Each row was made from one walk, in order. Every step used is in the known rows, and no mark comes twice. Write each row's walk.
Known rows
kipes, rosid: [-0.24 -1.20  0.29 -3.31 -2.30  1.47 -0.92  0.52  2.15  0.51 -1.15 -1.39
 -0.50 -1.29 -2.91 -3.58  0.95 -0.46  0.42  0.57 -1.59]
pumet, rosid, fube: [ 0.94  1.45 -1.15  3.15  3.07 -0.97  2.15 -0.09  2.22  1.14 -0.45 -0.17
  0.30 -0.84 -0.17  1.76  0.75 -1.72  0.53 -0.12  1.25]
pumet, rosid, fube, fafiz: [ 2.34  1.45 -0.10  3.08  1.15 -1.52 -1.64 -0.06  1.41  1.30 -1.85 -0.14
 -1.67 -1.19 -1.26  2.37  1.29 -1.30  0.95 -1.61  1.07]
kipes, rosid, fibuf, fafiz: [ 1.70  0.78 -0.69 -3.50 -2.54  1.95  0.24 -0.02  0.39 -0.76 -0.39 -1.47
  0.41  1.64 -1.10 -2.14  0.37 -0.67 -1.97 -0.98 -0.41]
kipes, rosid, fube: [ 0.91  0.34  0.09 -1.76 -1.53 -0.28 -1.10 -0.49  2.65  1.10 -0.44 -1.12
  0.64 -0.62  1.50 -1.89  1.78 -1.02  0.49  0.11  0.99]
pumet, rosid: [-0.26 -0.16 -1.03  1.70  2.24  0.81  2.35  1.28  1.58  0.68 -1.08 -0.49
 -0.98 -1.65 -4.63  0.09 -0.07 -0.98  0.42  0.41 -1.42]
gakas, fube, pumet, rosid, kipes: [-2.79  0.06 -1.76 -1.40  1.85  0.89 -0.10  3.97 -1.45  1.14 -0.94  2.59
  2.76 -3.63  0.24  0.62  0.01 -0.46 -3.58 -1.54  2.86]
kipes, fafiz: [ 1.90 -1.54  1.62 -1.89 -2.13  1.69 -0.07 -0.25  1.11  0.06  0.21 -1.14
 -1.17 -0.24 -3.50 -2.99  0.45  0.77  2.34  3.91 -1.26]
fube, pumet, rosid: [-1.11 -0.88 -3.44  2.52  0.76  1.37  1.99  5.05 -0.08  0.47 -1.45  2.33
  0.12 -4.43 -3.43 -0.37 -1.06 -0.59 -0.84  0.67 -2.04]
fibuf, rosid, kipes, fafiz, pumet: [ 0.80 -0.25  0.40 -4.91 -0.58 -1.04  1.40 -3.58 -1.06 -0.53  2.14 -0.65
 -1.34  2.78  3.59 -0.42 -0.40  1.55  3.36  2.82 -1.54]
fube, fafiz, pumet, rosid, fibuf: [ 0.16  1.27  0.12  2.41  1.88 -2.30 -2.40 -1.42 -0.42  0.32 -1.02 -1.07
 -1.53  1.45  1.52  2.03 -1.22  0.48  1.78 -2.90 -1.00]
kipes, rosid, fibuf, fafiz, pumet: [ 0.28  1.25  0.15 -3.08 -2.25  0.22 -0.14 -1.61 -0.15 -1.57  0.31 -1.59
 -0.03  4.49  3.34 -2.00 -0.84 -0.39 -1.12 -1.05 -1.02]
fube, pumet: [-1.89 -2.26 -1.51  2.91 -2.59  1.78  0.80  3.99 -1.09 -0.73 -1.33  2.15
  1.21 -3.44 -2.36 -1.62 -0.98  0.63 -0.74  0.52 -1.78]
gakas, fube, fafiz: [-1.46 -0.46  4.09  2.53 -2.33  0.97 -4.95 -0.77  0.54 -0.09 -1.44 -0.45
 -0.31 -0.11 -3.96 -0.32  0.85 -0.28 -2.88 -2.51  2.71]
pumet, rosid, fibuf, fafiz: [ 1.76  1.73 -1.80  1.55  2.03  1.38  3.46  0.71 -0.06 -0.64 -0.17 -0.46
 -0.51  1.29 -2.67  1.41 -0.28 -1.20 -1.80 -1.15 -0.28]
fafiz, pumet, rosid: [-1.76  0.40 -0.12  2.27  2.44 -1.10  2.01 -0.62  1.05 -0.04 -0.38 -0.61
 -1.33  1.13 -0.04  0.33 -1.46 -0.75  1.30  0.41 -1.58]
gakas, fube, rosid, kipes, fafiz: [ 1.21 -1.47  3.53 -4.72 -0.26  0.84 -7.22  0.38 -0.08  1.42  3.15 -0.37
  0.89 -1.14 -1.16 -0.34  2.01  1.39 -1.11  0.74  2.94]
gakas, fube: [-2.88 -0.38  2.85  2.52 -0.57  1.55 -1.01 -0.59  1.09 -0.54 -0.26 -0.51
  1.32  0.32 -2.71 -0.98  0.34 -0.46 -3.20 -1.10  2.61]
fafiz, pumet: [-2.70 -0.76  1.96  2.34 -0.99 -0.74  1.00 -1.75 -0.08 -1.27 -0.02 -0.82
 -0.20  1.98  1.05 -1.14 -1.45  0.68  0.92  0.20 -1.70]

Which walk is each row?
[-1.08 -0.73 -3.35 -1.78  1.56  0.25  2.20  4.52 -2.25  1.02 -1.48  2.62
  1.44 -4.71 -0.50  0.31 -0.07  0.10 -0.06 -0.19 -0.95] : fube, pumet, rosid, kipes
[ 3.06  0.45 -0.06 -6.77  1.90  0.54  1.37  0.34 -0.32  1.94 -0.14 -0.73
 -1.21 -1.72 -1.38 -1.00  1.44  0.20  3.02  3.18 -0.40] : pumet, rosid, kipes, fafiz
[ 0.86 -0.49  2.76 -5.73 -1.14 -0.95 -0.24 -2.62 -1.79  0.14  0.63 -1.07
 -0.02  2.11  4.01 -2.00  0.05  1.79  3.62  3.04 -0.79] : rosid, kipes, fafiz, pumet
[-0.74 -0.75 -1.66  4.59 -1.60 -0.14  0.63  2.86 -0.44 -0.33 -0.79  2.35
  2.58 -2.69  2.16  0.37 -0.09  0.17 -0.79  0.22  0.69] : rosid, fube, pumet
[ 0.55  0.46 -1.25 -5.18  0.87  1.61 -1.36  3.94 -1.00  1.72 -0.13  2.20
  1.45 -3.32 -0.07 -0.90  0.59  0.24 -1.45  2.03  2.54] : gakas, fube, pumet, rosid, kipes, fafiz
[ 0.14  1.14  0.96  4.88 -1.35 -3.12 -1.36 -4.28  0.62 -1.18  0.49  0.03
 -1.94  3.07  3.88  3.04 -0.44 -0.17  0.98 -1.75  0.05] : fibuf, rosid, fube, fafiz, pumet
[-1.60  0.67  0.04 -2.08  2.97 -1.90  2.26 -1.19 -1.37  0.62 -0.42 -0.17
  0.15  0.89  2.86  0.99 -0.59  0.17  1.53 -0.53 -0.74] : fafiz, pumet, rosid, kipes
[ 1.28 -2.10  2.54 -4.95 -0.66 -1.38 -5.40 -0.90 -1.36  0.48  3.25 -0.41
 -0.43  0.68  2.53 -0.71  0.44  2.05  3.23  2.24 -1.18] : fube, rosid, kipes, fafiz, pumet
[ 0.32  0.40 -1.12  4.25  0.04 -0.63  2.53 -2.36  2.02 -0.51  0.98 -0.11
 -0.02  0.68  0.80  2.04  0.36 -0.40 -0.18 -0.18  0.75] : fibuf, rosid, fube
[ 1.60  0.48  0.03  4.34 -1.45 -1.30 -1.15 -2.41  1.23 -0.42 -0.36  0.00
 -1.69  0.42 -0.67  2.64  1.06 -0.40  0.28 -1.67  0.67] : fibuf, rosid, fube, fafiz
[-3.62 -1.35  0.08  3.41 -1.94  2.18 -1.52  3.53 -0.37 -0.55 -0.74  2.21
  2.66 -2.54 -1.58 -1.15 -0.79  0.02 -4.08 -0.88  1.95] : gakas, fube, pumet
[ 0.97  0.31  0.36  1.73 -1.30  1.70  2.30 -0.50 -1.06 -1.84 -0.10 -0.82
  0.81  2.15 -1.52  0.14 -0.22 -0.14 -2.08 -1.37 -0.12] : rosid, fibuf, fafiz
[-0.06 -0.55  0.96  3.44 -0.46 -0.64 -3.18 -0.76 -1.12 -2.24  3.05 -0.28
  0.28  3.67  1.70  1.74 -1.28  0.47 -1.75 -1.96 -1.26] : fube, rosid, fibuf, fafiz, pumet
[-1.16 -0.91 -0.73 -1.70  0.15  0.32  3.21 -1.62 -1.15 -0.46  0.45 -0.09
  0.10 -0.53 -0.84  0.71  0.51  0.67  0.31 -0.75 -0.90] : fibuf, rosid, kipes
[-0.75 -0.43 -3.56  5.19 -1.16 -0.26  2.21  1.79  0.43 -0.92  0.45  2.77
  1.22 -1.84  1.88  1.72 -0.64 -0.18 -1.16  0.16  0.20] : fibuf, rosid, fube, pumet
[ 2.20  1.48 -0.42 -1.42  2.60 -1.00  0.28 -1.48  1.02  0.66  1.40 -1.78
 -1.08  2.03  2.76 -0.36 -1.31  0.93  3.52  2.27 -0.95] : kipes, fafiz, pumet, rosid, fibuf
[-1.32  2.15  1.77  2.99  2.34 -1.78 -4.41 -1.74  0.44  0.27 -0.45 -0.94
 -0.20  2.59  2.23  2.23 -0.92 -0.06 -1.79 -4.09  2.83] : gakas, fube, fafiz, pumet, rosid, fibuf
[ 2.21 -0.66 -0.36 -5.46 -0.90  0.89  1.78 -1.71 -0.50  0.12  1.32 -0.60
 -1.32 -0.19 -0.83 -0.89  1.05  1.26  2.40  2.85 -0.98] : fibuf, rosid, kipes, fafiz
[-0.30  1.88 -0.04 -2.85  1.54 -0.92  3.65 -0.84 -2.54 -0.84 -0.49  0.24
 -0.75  3.04  1.56  1.33 -0.38 -1.19 -0.93 -0.28 -0.76] : fibuf, fafiz, pumet, rosid, kipes
